(in the rows, 128 means zero)
Known rows, with every step that occurs
z/t/k/u: [138 131 141 129 202 138 166 113 138 128 127  81 126  78 112 194 100 119
  75 134 163 136 135]
l/g/t/k/u: [128 135 140 130 188 165 153 110 132 156 120  45 125 135 104 201 130  86
  69 136 169 129  99]
l/g/t/k: [143 127 140 124 196 161 148 110 119 163 110  63 123 146 115 200 131  96
  80 139 151 128  96]
u/k/t: [118 129 156 131 184 140 164 115  96 133 108  85 137 118  89 186 121 100
 119 199 146 135 127]
g/t/k/u: [138 146 154 124 189 146 154 124 119 150 137  52 132 136 111 195 128  77
  71 137 160 139 112]
t/z: [117 128 142 111 189 143 148 115 101 162 118 100 105 100  95 189 108  99
  90 141 122 124 117]
c/r/l/g/t: [124 122 166 103 188 159 146 110 181 137  92  77 143 117 129 193 119  68
  79 117 138 117 126]
c/r/l/k/t/z: [157 109 176 115 190 126 138 107 134 138 111  90 126  93 139 167 106 103
  73 121 177 107 117]
r/l/g/t: [121 124 153 112 196 159 149 114 153 150 112  82 138 134 135 194 126  70
  81 127 122 101  90]
l/g: [ 97 127 129 129 186 171 157 112 120 139  97  85 126 114  95 188 113  97
  81 151 126 116 114]
t/g/l/k/u: [126 152 143 144 198 153 130 100  71 140 127  58 115 124 121 167 117 108
  51 120 162 141 114]
g/t: [124 146 150 115 181 139 149 131 121 146 114  85 137 143 100 183 123  78
  95 134 118 119 117]
t/k/l/r/c: [137 124 148 138 202 155 128 109  73 137 129  90 137 117 147 189 117 106
  57 188 103 120 130]
t/z/l/g: [108 105 137 111 181 158 149  94 122 173 101  88  94 124 106 179 112 103
 120 137 125 109 106]
g/l: [ 95 145 141 108 196 153 145 117 111 138 107  98 135 126 129 170 130  97
  75 151 117 131 120]
c/r/l: [114 121 171 105 194 152 155 118 157 118 101  94 145  94 136 181 106  67
  74 135 122 129 149]
g/t/z/l/k/u: [135 135 157 113 170 125 142 113 119 167 128  58 102 146 106 173 119  94
 107 104 158 105  96]
g/t/k: [154 136 154 117 198 141 149 124 104 157 126  73 129 148 124 191 130  87
  82 142 138 137 109]
z/t/g/l: [142 139 135 124 207 140 134  98 117 146 108 105 122 101 120 177 106 130
  92 116 128 134 134]
t/k/l/r: [143 117 155 128 193 154 136 106  80 132 137  91 136 116 158 190 118 112
  54 191 104 122 133]
u/k: [ 99 138 152 119 192 151 167 117  93 128 104  82 125 117  91 204 118  92
 105 189 117 151 138]
z/t: [125 133 138 118 194 132 160 121 139 125 105 115 132  85 100 183  96 121
  98 132 121 116 140]
r/c: [ 95 145 132 138 199 151 147 129  98 137 101  95 135 113  86 178 107  80
  89 152 110 124 126]
c/r/l/g/t/z: [136 116 167  96 188 152 138 102 178 160  97  79 124 110 124 200 119  76
  84 107 146 116 117]
t/k: [136 125 146 126 207 153 159 118  89 142 123  82 124 118 129 186 118  99
  69 164 136 146 122]
l/r/c: [103 143 134 136 187 127 126 137  98 125 107  98 140 104 101 188 102  91
  71 156 111 118 136]
u/k/l/g/t: [111 131 156 121 181 178 154  91 106 146 104  70 131 146 103 208 137  96
 109 195 100 120 117]

Rows
[134 141 147 148 196 129 116 102  69 149 106  77 134 127 106 187 125 109
 105 187 150 145 126] : u/k/t/g/l/r/c
[109 114 160 110 192 167 153 106 170 125  90  85 139  96 130 189 110  75
  71 132 133 122 137] : c/r/l/g
[122 103 150 122 179 147 156  88 112 169  99  77 105 128  92 187 124 113
 149 185 155 120 106] : u/k/t/z/l/g
[138 139 150 104 182 132 139 122 117 175 121  89 113 132  94 192 122  87
 100 123 128 117 106] : g/t/z
[ 99 126 140 128 180 130 133 126 108 132 102  95 132 129 119 169 104  88
 110 154  99 109 137] : z/l/r/c
[101 131 161 122 188 171 163  99  82 127 113  88 134 122 110 198 123  97
 102 211  83 133 139] : u/k/l
[ 95 124 150 127 186 187 161  88  96 134 102  79 128 123 104 206 127 104
 100 210  95 125 127] : u/k/l/g
[143 127 149 146 182 128 148 123  82 127 116  90 135 121 112 150 110 121
  78 149 170  99 103] : l/k/t
[154 123 141 121 211 134 160 114 124 135 116 101 125  91 124 191 102 130
  86 139 142 133 133] : z/t/k
[142 131 144 142 191 147 130 100  87 158 118  92 136 130 119 150 122 105
  93 151 151 126 113] : k/t/g/l
[100 138 153 133 187 152 136 108  78 122 110  89 140 116 110 207 118 100
  93 213  84 126 145] : u/k/l/r/c
[ 94 152 135 120 196 130 116 125 104 133 103 100 141 119 129 179 123  99
  64 152 117 123 127] : g/l/r/c
[155 120 148 137 183 120 138 115  78 152 122  92 114 111 105 157 109 130
  83 138 178  99  92] : l/k/t/z
[116 136 137 121 179 159 148 116 135 154 100  75 130 142  93 192 125  87
  91 132 131 110 103] : l/g/t
[134 122 169 111 194 164 151 104 181 139 112  48 137 111 137 202 123  66
  59 119 173 133 123] : c/r/l/g/t/k/u
[155 122 142 134 206 135 131 106 110 132 120 109 136  90 140 193 102 137
  75 161 113 111 139] : z/t/k/l/r/c
[149 127 157 108 178 121 136 113 105 173 118  77 101 158 118 171 121 104
 115 109 139 104  94] : g/t/z/l/k
[142 132 147 121 192 126 127 105  88 158 117  92 117 126 133 150 129 133
  75 137 179 106  87] : g/l/k/t/z
[128 142 141 128 194 140 113 107  81 144 119  89 126 122 135 180 116 106
  63 141 120 141 133] : t/g/l/r
[134 126 155 100 176 132 142 113 124 180 116  85 108 152 109 178 122  85
 130 121 117 111 106] : g/t/z/l
[113 133 161 129 198 145 158 122 118 114 136  71 134 101 139 177 107  83
  46 128 152 108 102] : r/l/k/u
[147 124 145 154 184 146 141 108  82 152 122  91 133 118  96 158 106  99
  99 153 147 122 119] : k/t/g
[134 111 145 117 189 160 153 102 129 165 105  63 117 168 131 180 130  92
 117 140 134 118 101] : z/l/g/t/k
[149 114 169 106 201 159 146 105 168 145 102  66 136 122 149 201 125  76
  69 124 154 132 121] : c/r/l/g/t/k
[142 145 129 135 207 122 110 106 110 142 104 106 128  96 119 185 100 131
  84 118 127 128 139] : z/t/g/l/r/c
[133 111 144 131 173 114 123 113 108 166 113 102 122 117 106 159 106 106
 126 154 146  93 112] : k/t/z/l/r/c
[105 135 144 137 181 153 125 115  89 125 118 106 148 111 122 180 110  96
  70 181  76  98 138] : k/l/r/c
[129 124 161 123 208 140 152 122 105 121 124  91 131 114 152 173 110  94
  57 133 132 106 100] : r/l/k
[166 114 175 138 195 136 134 103 115 127 111  80 136 104 142 160 102  97
  69 120 172 121 129] : c/r/l/k/t/g
[139 125 155  99 169 114 126 119 125 171 120  88 110 146 119 185 118  92
 118 123 117 106 114] : g/t/z/l/r
